Each row comes from the steps of one path. Every step used is in the known rows, and no mark comes twice. Write the path behind each row, first mark first.
(in the rows, 128 means zero)
Known rows
sanod, rigimo, bomo: [132 164 143 165 172 137 126 112 172 113 149 154 132  89 177 119  62 182
 121 175 118 134 149 126  97 115 147 139  79 126 158 146 173 125 106 172
 124 106 163 138 111 136 159 124 168 142 111 101 143 191 135 103 181 124
 112 110 163 140 174 119  91 184 150 109 141 131 120 154 128 158 120 121
 111 119 134 106 129 107 147 132 169]
sanod, rigimo, keruv, dolad, fakot: [188 150 115 156 146 142 152 104 146  59 135 166 166  99 209 100 132 108
  79 133 154 120 136 123 102 101 129  83 133 123 190 116 134 139 123 148
 121 143 155  93 104 157 114 124 151 163 144   4  65 163 161  74 168 117
 128 186 137 154 151 134  99 182 109  96 131 160 115 183  88 166 125 138
  74 107 127 100 108 133 148  94 129]
bomo, rigimo, keruv: [147 148 117 104 129 122 153  98 103  87 152 131 175  87 161  94  78 164
 128 153 148 118 121 122 126 130 134 136  98 126 118 143  88 138 105 168
  88 102 156 139 161 137  90 173 163 192  96 101 116 151 172 122 139 128
 143 148 153 135 111 125 119 110 114  92 160 137 219 121 135 196 129 131
 106 156 156  97 108 136 143 119 111]
rigimo, keruv, dolad, fakot: [169 144  96 118 125 134 170 149 126  55 130 138 186  92 187 104 129 110
  72 115 163 126 125 104  94 118 119  87 140 133 183 103 116 173 119 131
  90 177 118 105 132 140  92 142 136 170 158  18  43 143 143  88 162 136
 134 187  91 153 145 120 128 136 108 105 148 155 117 163  82 190 115 144
  76 104 129  95 130 144 160  98 119]
keruv, taba, vize: [162 101 159 136 139 145 110 146 112 119  97 120 122 127 135 137 105 115
  61  94 107  45 111 104 127 144 144  75 150 144 104 157 131 153 137 153
 123 135 106 141  89 133  74 157  75 111 167 115  84 164 156 112 148 129
 197 149 100 181 152 126 103  85 173 165  84 137 137 131 161 126 122 103
 133  85 129 106 154 134 111 108 177]
bomo, taba, ravid: [160 148 141 142 144 103 168 164 141 118 134  83 146  74 108 173  81 138
 107  86 108  70  97 131  79  64 142 135 123 104 159 121 122 141 141 147
 150 122 166 103  78 140 138 171 140 121 129 127 138 157 103 121 134 165
 126 169 133 206 132 114  85 127 149 112 161 139 109 105  87 114 153 127
 135 110 111 128 169 172 129  89 125]
taba, vize, rigimo: [147 116 149 141 168 123 115 145 145 136  92 130 119 161 155 106 138 137
  97 151 113  72 174 103 146 117 115  97 140 144 114 143 193 145 106 152
 147 133 102 150 111 119  91 146 111  87 157 145 124 205 143 133 151 121
 135 126 148 136 155 133 114 118 119 149 165 124 136 133 162 106 100 117
 104  71 111  89 140 115 101 141 119]
taba, ravid, rigimo, keruv, dolad: [159 122 126 132 140  98 178 136 134  98 153 120 164  90 173 153 137 123
  91 146 127 135 101 144  67 114 147 131 165 149 121  79 114 145 117 119
  82 148 171 105  96 144  79 166 120 132 143 101 123 129 131 121 143 204
 147 151 132 141 133 123 137 137 134  79 136 165 142 163  87 174 132 158
  94 114 157 142 141 149 180  92 132]
taba, ravid, rigimo: [128 153 170 140 158  88 153 140 125 146 127 100 123  67 161 205  72 132
  93 161  91 105 136 136  72 119 123 186 132 160  98  86 132 173 128 156
  98 166 177  97  62 133 104 141 123  70 119 160 171 144 131  98 151 210
 148 174 116 166 129 107 110 131 147 100 141 152 141  98  86 137 159 132
  94 130 143 121 156 146 156  92 151]
keruv, taba: [128  93 118 104 134 156 131 163 135 116 118 147 149 100 122 157  64 129
  64 101 114  71 114  92 132 133 138 105 114 141 134 130 136 182 125 138
 130 131 137 107  96 128  66 165 103 137 144 100 114 179 131 106 129 128
 190 162 135 184 162 111  82  99 161 133 113 163 167 108 120 172 132 138
 145 105 143 134 168 139 155 118 159]
bomo, taba, vize, rigimo, keruv: [179 131 150 113 142 110 136 151 161  98 142 128 145 156 137  82 165 167
 126 116 120 103 112 119 145 113 139  80 149 128 120 141 158 118 113 160
 136 129 102 191 149 140  93 206 119 154 123 116  98 150 141 157 120 130
 136 135 170 119 133 115 123  99 119 131 175 123 160 106 152 127 102 124
 163 106  94  92 116 138  92 149  77]
ravid, rigimo, keruv, taba: [133 114 125 104 139 135 153 156 136 102 148 162 142  99 158 129  83 141
  77 123 103 136  90 130 116 162 149 124 142 164  94 109 118 170 117 148
  96 155 161 141 109 128  43 199 100 147 114 105 117 116 150 111 150 177
 214 167 147 126 144  89 118  84 153  99  94 159 212  67 119 199 133 154
 149 142 159 126 134 146 162 115 138]
vize, rigimo: [120 118 115 126 152 118 123 159 152 138 124 137 140 122 151 121 100 144
  92 169 112  95 167 102 156 122 110 135 113 130 160 119 191 168 101 158
 162 116 135 123 128 105  88 146 147 113 134 124 142 205 106 127 135 124
 114 144 159 146 165 126  99 134 101 112 189 149 159 114 131 142 109 153
 109  94 132 105 148 118 120 142 110]
rigimo, ravid, taba: [103 184 165 123 133 117 169 126 123 117 118 132 146  78 130 163  59 171
  98 156 131  75 162 132 100  88 101 147 115 113 125 127 124 150 134 198
 124 127 187 116  55  90 128 104 115 150 100  80 129 111  94 112 159  99
 139 178 153 156 150 157 161 132 120 134 141 104 115 144  87 142 122 119
 113 161 144 139 143 138 147 113 187]
sanod, rigimo: [150 153 140 168 150 132 111 114 144 131 136 149 114 101 150 144  61 154
  98 174 118  99 135 143 122 102 123 138  76 134 164 151 166 158 117 194
 147  88 186 108  74 142 120 122 163 139 131  87 134 197 147  80 165 123
 121 164 166 183 175 134  66 173 142 118 140 139 127 141 141 134 111 107
 109 116 145  90 134 111 126 104 147]
vize, rigimo, bomo: [108 138 115 126 171 133 142 144 182 125 129 148 147 114 165 104  96 174
 110 167 110 129 166  96 132 143 138 132 112 128 149 115 193 143  83 135
 146 134 134 171 142 110 125 148 147 124 113 141 144 194  87 135 168 124
  98  90 144 116 167 107 118 141 115 118 193 127 150 133 128 158 120 157
 121 109 115 101 129 118 144 172 121]
fakot, dolad: [ 93 158 101 125 104 142  98 152 105 162 118 141 142 106 157 165  85 129
  62 148 134  93 109 101 118 126  65 113  79 165 136 136 156 196 117 158
 159 151 186 103 117 128  62 170 118 150 120  94 132 220 109  80 133 121
 118 153 111 185 169  97  57 125 114 123 157  91 129 120 130 153 110  90
  99  97 122 122 141 155 158 104 114]
ravid, rigimo, keruv: [125 147 141 106 136 104 145 138 127 120 153 135 151  85 178 152  96 176
 101 173 123 156 116 138 115 156 126 160 103 162  99 106 116 171 113 180
  66 166 179 139 138 129  60 171 133 158 107 117 132 122 156 118 156 193
 166 166 138 104 134 104 133 107 130 101 151 140 181  86 109 204 104 150
 122 166 159 104 130 142 156 115 124]
sanod, rigimo, bomo, taba, ravid: [177 167 166 171 192 108 172 118 203 111 154 116 130  75 134 148  59 173
 128 115  97 115 100 135  65  62 164 147 112  91 162 128 147  94 132 163
 150  91 166 139  76 158 199 165 166 121  94 125 144 168 119 120 151 144
  93 128 156 173 134 100  93 170 171 107 162 125  98 138  91 104 163 118
 132 120 109 126 149 151 119 120 144]
ravid, rigimo: [112 139 154 114 128  97 146 146 117 144 136 131 121 102 174 175  72 158
  74 180 110 116 144 136  98 150 119 179 108 159 112 104 140 183 118 183
 120 175 192 110 101 117  68 148 134 120 136 146 166 168 134  79 147 192
 165 164 141 122 150  97  93 109 129 119 151 139 168  86  99 177 131 136
 105 149 157 106 135 132 149 113 145]
ravid, taba: [150 149 153 131 128 119 150 151 117 121  97 131 148  77 123 168  39 147
  76 122 116  68 156 100 105 116  93 150 111 124 115 129 125 171 125 203
 125 129 177 115  69 100  93 110 113 153 137  99 147 133  91  78 145 138
 139 204 137 186 151 146 119 129 119 130 154 133 130 139  87 169 141 159
 114 138 139 138 128 125 131 105 164]
taba, vize: [162 137 156 146 137 130 118 138 110 130  99  97 128 118 152 136 117 137
  91 139 127  64 126 100 113 131 124 103 124 142 120 155 136 162 130 179
 114 148 121 138 112 124  86 143  91 123 172 130  92 171 161 104 151 151
 156 148 104 158 164 127 112  96 134 172 133 114 121 140 148 118  97  83
 114  89 122  79 155 131 104  95 154]
keruv, taba, ravid, rigimo, bomo: [113 128 171 143 190 130 173 138 178 130 130 134 132  76 163 167  65 137
  83 129  80 144 123 127  71 151 163 157 155 154 107  92 143 134 115 118
 106 159 161 148  82 129 137 158 100  81  98 164 162 130 114 120 166 189
 166 116 102 138 115  78 126 122 174 104 104 158 168 116  92 164 177 160
  99 132 128 143 162 152 175 135 182]

Write each row's path
[134 140 139 115 137 104 169 153 192 106 148 137 141 129 151 100 103 191
 120 123 107  98 124 108 126 117 157 141 110  91 169 128 189 118 106 148
 170 156 141 160 137 121 147 191 149 148 112 145 137 191  74 148 143 124
 103 105 179 115 156  80  96 133 135 112 198 125 139 117 119 161 133 153
 153 115  99 122 124 151 119 173 112]  vize, rigimo, bomo, taba
[142  99 145 136 181 152 137 143 189 101 106 144 125 148 156  91 128 141
  92 123  97 100 141  86 143 140 163  89 151 131 117 154 190 122  93 127
 140 135  84 192 131 118 122 161  91 102 138 152 119 183 123 150 159 109
 146  80 127 119 149 102 129 116 153 136 127 133 158 142 158 140 132 125
 134  80 102 111 140 106 125 178 152]  keruv, taba, vize, rigimo, bomo
[158 127 127 129 179 148 154 128 126  96 136 121 151  68 134 137  75  96
  95  75  98 104  89 123  99 116 153 115 144 135 112 124  79 124 120 112
  96  69 120 124 104 154 120 189 120 125  88 103 120 125 161 140 124 148
 177 149 128 190  94 134 113 113 164  86 103 169 201 126 123 143 173 146
 129 113 143 141 152 146 141 106 128]  bomo, rigimo, keruv, taba, ravid
[197 138 169 136 118  97 141 150 123 118 121  96 134 132 142 135 116 160
 107 114 130  36 101 112 107 103 139  91 135 117 117 163 121 136 138 187
 136 157 137 146 117 139  93 181 108 143 168 142  89 169 135 112 136 144
 157 160 129 148 151 102  90  88 140 178 136 107 108 113 130 108 116  84
 149  99 100  94 139 160  88 110 141]  bomo, taba, vize
[138 144 169 157 174 130 144 138 178 118  99 147 118 136 144  94 120 153
 106 150 102  86 175  93 105 135 126 114 158 132  97 134 189 106 101 170
 136 142 106 188 122  99 148 117 107 111 129 159 148 154  91 141 166 121
 107 106 132 120 138 128 146 138 120 146 155 114 137 177 132 142 129 149
 111 110 104 111 106 109 116 181 154]  ravid, taba, vize, rigimo, bomo
[203 153 189 157 151 113 139 110 174 116 144 125 126 137 165  95 114 184
 128 116 121  76 103 122  94 105 157  91 131 101 130 182 150  85 124 184
 140 135 146 174 109 153 155 160 123 147 143 139 115 183 136 114 160 124
 126 117 161 127 151  92  91 124 170 161 141  92  98 146 148 110 131  84
 140  99 101  90 115 152  99 145 151]  sanod, rigimo, bomo, taba, vize
[155 116 125 137 164 158 111 146 152  93 141 172 133  91 144 111  82 135
  88 114  98 116 104 130 121 122 147 103 111 140 147 146 136 135 115 163
 122  84 158 137  89 166  96 185 128 174 100  57 102 150 167 108 149 111
 174 165 171 159 160 129  90 137 168  99  98 173 178 121 146 181 121 130
 158 129 148 126 135 129 138 116 139]  sanod, rigimo, keruv, taba
[157 116 135 118 143 158 109 151 119  83 119 125 138 124 141 107 128 127
  94  90 124  77 103 111 118 142 145  56 139 152  96 167 103 141 121 151
  96 126  95 172 113 145  67 188  72 158 145 105  52 139 181 127 148 130
 197 151 109 160 137 130 123  76 172 136  87 133 163 115 164 153 102 104
 150 109 128  96 138 136 120 117 148]  rigimo, keruv, taba, vize
[174 147 174 131 129 112 147 132 158 103 139  98 143 128 157 114 117 184
 123 112 130  66 100 105  83 124 163  92 130 107 122 166 135 115 121 175
 129 160 130 174 129 132 131 173 105 153 156 151  98 168 118 133 157 141
 136 109 116 131 141  86 107  96 150 167 144  91 106 128 128 137 134  97
 144 111  92 101 137 154 108 136 156]  rigimo, bomo, taba, vize
[133 112  99 104 135 162 133 165 136  82 145 154 155  92 129 121  90 139
  89  92 113 121  98 108 133 131 143  93 122 139 136 119 105 167 117 148
 102 124 124 140 110 132  65 197 105 169 115  71  90 142 151 125 144 130
 181 169 131 163 153 117 117  82 156 108 111 156 187  98 141 188 107 138
 159 124 146 117 149 134 144 117 133]  rigimo, keruv, taba
[145 108 109 146 203 158 154 168 163  95 129 142 147  88 112 126 105  85
 102  89  76 121 120 114 126 100 148 105 147 141 133  95 134 142 110  97
 120  87  94 142  92 146 110 189 112 103  86  84 113 134 138 147 132 128
 161 143 130 180 129 139 121 124 147  78 126 177 181 131 129 134 137 167
 148  96 122 130 163 134 147 127 111]  vize, rigimo, keruv, taba, ravid
[130 194 180 117 142 107 183  85 107 113 117 124 173  78 141 134  44 146
 105 157 140  68 147 136 113  95  98 167 120  97 107 146 101 125 129 178
 127  95 193 108  75  85 135 106 134 143  95 112 154 123  94 125 150  91
 140 161 159 137 111 151 153 139 123 122 152 111 164 141  95 152 162 119
  81 166 148 143 119 140 136 134 176]  bomo, rigimo, ravid, taba
[133 117 132 140 180 158 139 165 144 123 113 117 137  69 107 171  62 100
  71  77  78  83 109 110  90  94 145 127 138 142 141 106 122 158 134 116
 130 101 127 102  61 147 114 160 107  98 121 109 112 148 129 111 129 158
 165 156  98 226 138 129  99 114 172 109 110 166 146 124 105 128 146 141
 124  98 129 139 185 152 151  92 159]  keruv, taba, ravid
[106 173 166 126 162 119 171 137 150 116 108 139 138 116 133 144  89 162
  99 164 116  84 180 127 133  92  95 144 133 101 126 124 169 146 118 172
 154 109 168 123  61  72 133 114 123 108  90  97 156 132  83 142 144  84
 117 160 174 131 148 162 161 159 105 114 168 119 136 155 103 137 126 136
 114 148 129 145 114 125 127 152 151]  vize, rigimo, ravid, taba
[171 155 151 153 139 119 162 117 189  97 175 144 140  97 159 112  73 201
 127 138 123  98 101 130 101  97 164 144  89 104 178 151 174 109 121 185
 157 114 194 147 104 141 160 170 165 168 115 113 137 180 108 109 151 113
 112 134 179 142 162  82  72 152 166 117 169 114 121 124 109 152 155 126
 158 130 101 122 118 152 114 144 140]  sanod, rigimo, bomo, taba
[147 183 212 132 146 120 155 120 119 108  96 108 132  99 125 147  96 153
 106 144 144  42 147 124  92  91 109 101 146 122  94 161 111 139 139 198
 104 120 139 133  66  98 124 108  80 122 130 108 102 114 113 118 161 110
 157 158 120 139 141 160 177 117 136 164 126  85  90 162 124 111 120  80
 100 143 123 113 125 137 122 128 197]  rigimo, ravid, taba, vize
[130  99 103 112 151 152 132 169 155  96 132 159 146 122 137  99 110 124
  85 109  99 123 112 105 161 140 141  91 128 136 145 118 150 153 110 125
 132 105 108 161 125 133  61 201 117 147 107  87 103 156 145 142 129 110
 173 143 156 147 146 119 112 119 138  97 131 176 202 102 152 175 111 170
 163 104 138 132 137 125 139 149 105]  vize, rigimo, keruv, taba
[137 163 181  97 162 106 168 134 165 121 133  99 133 146 162 108 145 166
 130 156 129  57 139 151 147  80 140  92 152  92 142 144 160 113 128 156
 161 125 125 156 103  94 131 175 106 106 109 130 101 164  99 188 141  95
 124 106 176 109 155 118 139 110 134 158 164  94 114 123 157  78 112  65
 132 116 109 100 139 160  93 161 126]  bomo, taba, vize, rigimo, ravid
[124 128  94 109 155 132 127 152 153 105 149 152 138 116 145  99 119 156
 114 161 122 141 152 111 153 120 121 119 106 145 151 114 155 159  92 152
 115 114 115 159 150 125  80 182 148 149 102  91 116 164 131 147 138 126
 133 141 174 118 160 128 134 126 103  98 192 140 178 121 139 165  90 152
 138 132 130  94 115 117 129 140  77]  vize, rigimo, keruv
[158 153 148 138 159 115 179 146 175 110 148  96 140  75 124 158  72 162
 126  96  97 104 105 122  59  82 165 144 127  94 161 115 130 119 135 141
 133 130 137 142 103 145 176 178 147 133  90 128 146 154  89 128 148 163
 117 137 113 174 133  96  99 133 168 116 171 127 103 129  85 132 166 135
 140 116  96 129 164 169 128 120 134]  rigimo, bomo, taba, ravid
[ 99 159 151 129 148 116 165 126 160 129 150 142 136  89 182 147  79 193
  96 183 124 147 149 117  92 172 146 171 110 155 115 113 155 170 109 172
 105 181 182 145 123 113 113 145 124 125 121 163 166 154 113 111 178 183
 144 119 118 107 139  74 124 121 126 125 151 124 156 107 108 182 139 148
 100 148 139 106 136 136 166 139 179]  ravid, rigimo, bomo
[149 127 131 119 164 123 117 149 141 106 131 131 137 141 145  84 165 153
 127 152 121 105 143 116 143 120 126  82 133 141 106 134 160 152  98 163
 110 124  82 187 148 128  84 179 116 132 119 117  93 155 155 143 153 128
 135 134 153 122 150 141 140 115 114 136 166 123 160 136 165 140  83 121
 143 106 122  79 107 115 104 147  95]  taba, vize, rigimo, keruv
[132 143 146 142 184 124 130 128 175 119 111 138 126 143 164  97 134 162
 114 167 108 115 169  91 128 134 140  97 139 133 126 145 193 129  98 147
 126 147  91 186 145 111 130 137 118 109 137 155 119 189 115 147 169 132
 108  76 121 109 144 118 135 124 131 143 169 111 136 161 156 136 112 123
 112  89 102  91 119 112 120 172 133]  taba, vize, rigimo, bomo
[142 114 101 108 140 125 164 148 147  92 154 135 172 141 167  86 161 135
  91 144 138 120 128 103 149 121 143  87 146 130 167 106 157 149  92 106
 135 121 132 137 136 142  64 177 141 165 134  78  95 182 104 147 129 137
 121 136 176 126 166 150 139 136 109  87 178 171 152 171 124 180  89 175
 114  86 148 120 125 117 152 137  95]  vize, rigimo, keruv, dolad
[100 161 172 116 175 125 146 132 147 117 115 114 136 142 159 103 152 151
 126 177 137  79 165 148 152 101 132 103 142 120 131 130 173 141 108 148
 151 119 127 145 105  93 130 138 107  85 110 130 100 177 114 175 163 102
 128 113 158 107 162 143 153 135 124 147 153 102 122 141 164  82  89  74
  99 108 123  98 146 133 119 143 135]  taba, vize, rigimo, ravid
[181 117 147 111 148 145 125 118 112  89 129 132 147 138 148  74 126 123
  99 100 129  71  91 103 134 156 152  60 152 144  78 166  94 112 121 148
  95 101 108 164 142 129  79 189  95 151 132 120  81 137 200 138 135 124
 202 139 127 145 112 131 113  80 167 126  90 129 213 121 164 156 131 113
 134 106 129  93 124 138 122 134 144]  bomo, rigimo, keruv, taba, vize
[187 120 145 130 152 114 156 137 139  82 108 139 163 154 158  86 170 107
  87 127 132  74 139 102 113 122 115  66 187 127 110 123 154 123  99 124
 121 117 119 153 109 124  70 152 104 152 167  97  97 139 109 138 133 118
 136 140 162 127 142 172 156 132 104 118 143 162 145 208 120 158 110 166
 122  76 124 130  84 115 137 148 116]  ravid, taba, vize, rigimo, keruv, dolad
[143 119 120 133 181 150 143 172 150  94 134 127 136  62 103 158  83 108
  98  82  94 113  91 117  93 103 140 108 139 134 124  98  99 157 122 127
  97  96 115 119  83 156 114 181 107 127 104  77 107 124 156 129 135 148
 176 169 110 202 129 131 126 108 165  89 108 170 168 121 124 151 137 150
 148 113 137 127 173 145 156  92 132]  rigimo, keruv, taba, ravid
[148 145 141 152 184 107 183 156 199 104 148 109 140 102 121 139  90 159
 127 105  92 103 125 112  85  67 154 145 150  98 158 111 180 104 123 121
 151 121 136 145 109 129 173 172 143  94  98 143 158 164  83 157 142 150
  91 111 141 152 129  92 105 146 150 109 185 139 124 132  95 113 164 158
 141 108  92 134 156 149 116 152 113]  vize, rigimo, bomo, taba, ravid
